In the rows, zero is written as 128.
Known rows, with every step that occurs:
vuvo -> suko -> lagis -> fepin -> dedov: [145  99 131  94 205 151 153 141 158 157 119 160  65 140 107 128  65 153
  98 148 139 133 130]
gamig -> lagis: [ 86 136  95 125 153  88 124 164 119 138  81 143 117 145 141 126 140 150
 146 148 129 118 146]
nepom -> vuvo: [ 88 139 138 137 100 121  85 117 155 138 171 159 112 142 123 139 136 125
  97 106 101 198  99]
dedov -> gamig: [162 144 139 104 115  42 111 147  84  84 102 163 135 154 135 188 159 127
 146  46 102 129  97]
fepin -> dedov -> gamig -> lagis -> nepom -> vuvo: [110 141 101 172  86  83  88 126 142 141 127 131 132 120 122 122 139 105
  93 130  99 167 144]
fepin -> vuvo -> gamig -> lagis -> nepom: [145 159  88 181 114 145 121 141 114 123  96  82 157 110 129 117 126 120
 151 167 162 101 168]
lagis -> fepin -> dedov: [145 124 126  82 193 143 109 137 158 147 135 169  93 179 102 150  50 153
  87 125 158 146 113]
dedov -> gamig -> vuvo -> nepom: [123 133 156 164  85 113 143  96 112  84 158  69 177 100 122 143 162  97
 146  31  75 125 114]
nepom -> vuvo -> suko: [147 104 168 108 101 194 130  81 155 131 192 134  94 120 128 112 164 157
 122 157  84 149 120]
nepom -> vuvo -> suko -> lagis -> fepin -> dedov: [129 101 132 108 189 144 142 134 167 167 136 163  63 132 106 121  66 145
  78 149 123 146 124]
fepin -> lagis -> suko: [141 115 116  88 191 172 118 121 141 103 156  89 101 203 139 146 133 141
 135 201 171  90 130]
suko -> lagis -> fepin: [131 115 149 103 162 124 172 147 153 156 101 174 117 156 150 162 105 130
 104 113 178 103 142]
gamig -> lagis -> fepin -> vuvo: [134 149 117 125 166 107 181 158 172 136 162 152 165 109 133  99 105 137
 106 129 155 114 135]
lagis -> nepom: [201 135 123 135 105 184 108 121 128  96 102  99 155 168 127 167 126 117
 162 119 189 146 181]
gamig -> vuvo: [ 83 131 143 117 127 100 122 118 130 105 125 134 180 130 141 150 114  92
 132  79 120 146 122]
susogim -> gamig -> vuvo -> suko: [135 100 161  81  93 157 142  91 115 115 162 129 161  93 132  86 151 124
 151 135  98 120 121]
vuvo -> suko -> lagis: [145  86 151 128 164 159 195 143 124 131  93 126  59  94 136 121 150 143
 166 146 110 134 141]
susogim -> gamig -> vuvo: [ 75 134 131  99  93  67 107 129  99 117 131 155 209 105 129 104 121  79
 137  75 122 153 102]
susogim -> gamig: [130 141 120  76  94 100  86 154  82 125 130 173 161 134 108 100 134 126
 159  95 150 173  84]
susogim -> gamig -> vuvo -> nepom: [108 133 148 149  75 142 129 100 110 101 172  74 191  90 109 101 151  97
 153  52 100 147 111]
dedov -> gamig -> lagis: [100 142  96 126 135  19 125 170  87 122  65 153 132 133 146 142 168 136
 141 110  99  96 129]
susogim -> gamig -> lagis: [ 77 139  81 107 118  55 106 174  87 149  89 162 146 121 129  81 147 136
 152 145 132 127 123]
vuvo -> suko -> lagis -> nepom: [203 102 134 151 118 194 166 126 126 111  80  87 114 116 132 138 146 115
 173 154 163 127 200]
fepin -> lagis -> nepom -> vuvo: [119 152 108 157 108 147  91 112 159 134 168 109 131 137 127 137 155  97
  82 136 112 164 143]
lagis -> nepom -> vuvo: [130 142 130 160  74 148  83 106 158 128 154 124 140 141 125 139 139 105
 106 121 130 188 145]

Rows:
[ 82 138 101 118 180 110 102 138 152 178 137 166  89 141 107 117  55 152
  64 157 126 125 102] => nepom -> vuvo -> gamig -> lagis -> fepin -> dedov
[164 134 130  90 148  42 112 150 105 110 108 180 118 158 118 176 106 132
 103  62 109 118  92] => lagis -> fepin -> dedov -> gamig
[113  85 148 128 140 119 192 139 111 133  97 130 103  62 136  91 152 112
 158 135  97 130 133] => susogim -> gamig -> vuvo -> suko -> lagis
[ 99 115 115 128 146 134 101 124 113 129 115  97 109 171 143 118 119 157
 161 221 174  71 115] => vuvo -> gamig -> lagis -> suko
[ 59 174 133 167 105 141  69 111 107 145 173 133 101 110 121 133 117 139
  97 130  91 147  36] => nepom -> vuvo -> gamig
[151 100 170  96 103 127 156  90 116  97 149 122 149 103 144 131 167 125
 144 112  73  98 123] => dedov -> gamig -> vuvo -> suko
[185  99 136 157 114 179 169 119 129 110  82  82 138 102 139 131 141  96
 169 144 152 121 200] => gamig -> vuvo -> suko -> lagis -> nepom
[101 121 112 138 154 133 118 130 122 124 133  91 118 150 138 101 113 154
 156 225 167  76 111] => fepin -> vuvo -> gamig -> lagis -> suko
[ 52 161  89 152 147  94 108 153  92 151  93 128 107 118 138 118 131 155
 136 161 114  91 100] => vuvo -> gamig -> lagis
[157  97 162  93 157 153 188 125 155 157 119 160 106 138 152 144 122 141
 110 137 162  85 148] => vuvo -> suko -> lagis -> fepin
[111 133 124  91 149 102 139 139 152 162 111 173 148 176 155 148 115 146
  96 135 177  73 151] => gamig -> lagis -> fepin
[142  96 171  92 116 180 155  82 136 109 161 115 139 111 141 120 148 134
 148 138  97 112 137] => gamig -> vuvo -> suko
[154 106 139 122  67 179 126  88 136 141 169 114 128  99 127  79 175 138
 129 180  98 132 148] => susogim -> gamig -> lagis -> nepom -> vuvo -> suko
[185 118 119 164 128 163 150 145 124 111  62  97 126 131 131 154 130 100
 169 127 177 144 192] => suko -> lagis -> nepom
[101 136 102 106 196 119 112 147 141 167 119 162  90 154 107 126  54 157
  82 154 140 111 109] => vuvo -> gamig -> lagis -> fepin -> dedov
[ 90 174 126 182  84 157  69 103 109 139 162 110 118 110 120 133 117 125
 104 138 112 139  70] => lagis -> nepom -> vuvo -> gamig
[156 145 138 168 117 136 183 119 146 110 189  78 167  88 115 106 151 131
 128  75 108 106 128] => dedov -> gamig -> lagis -> fepin -> vuvo -> nepom
[119 128 128 179  90 133 113 124 155 142 126 124 120 115 127 131 140  96
 111 124 121 186 150] => suko -> lagis -> nepom -> vuvo
[141 153  92 171 109 148 107 132 104 127  80  87 149 133 133 134 129 122
 152 165 166  95 169] => vuvo -> gamig -> lagis -> nepom
[156 136 122 104 153  41 103 159  89  94 101 165 104 146 111 172 118 134
 128  63  90 147  86] => fepin -> dedov -> gamig
[168 144 154 158 125 191 177 109 165 107 210  77 160 101 108 111 133 136
 132  77 127 132 125] => lagis -> fepin -> vuvo -> nepom
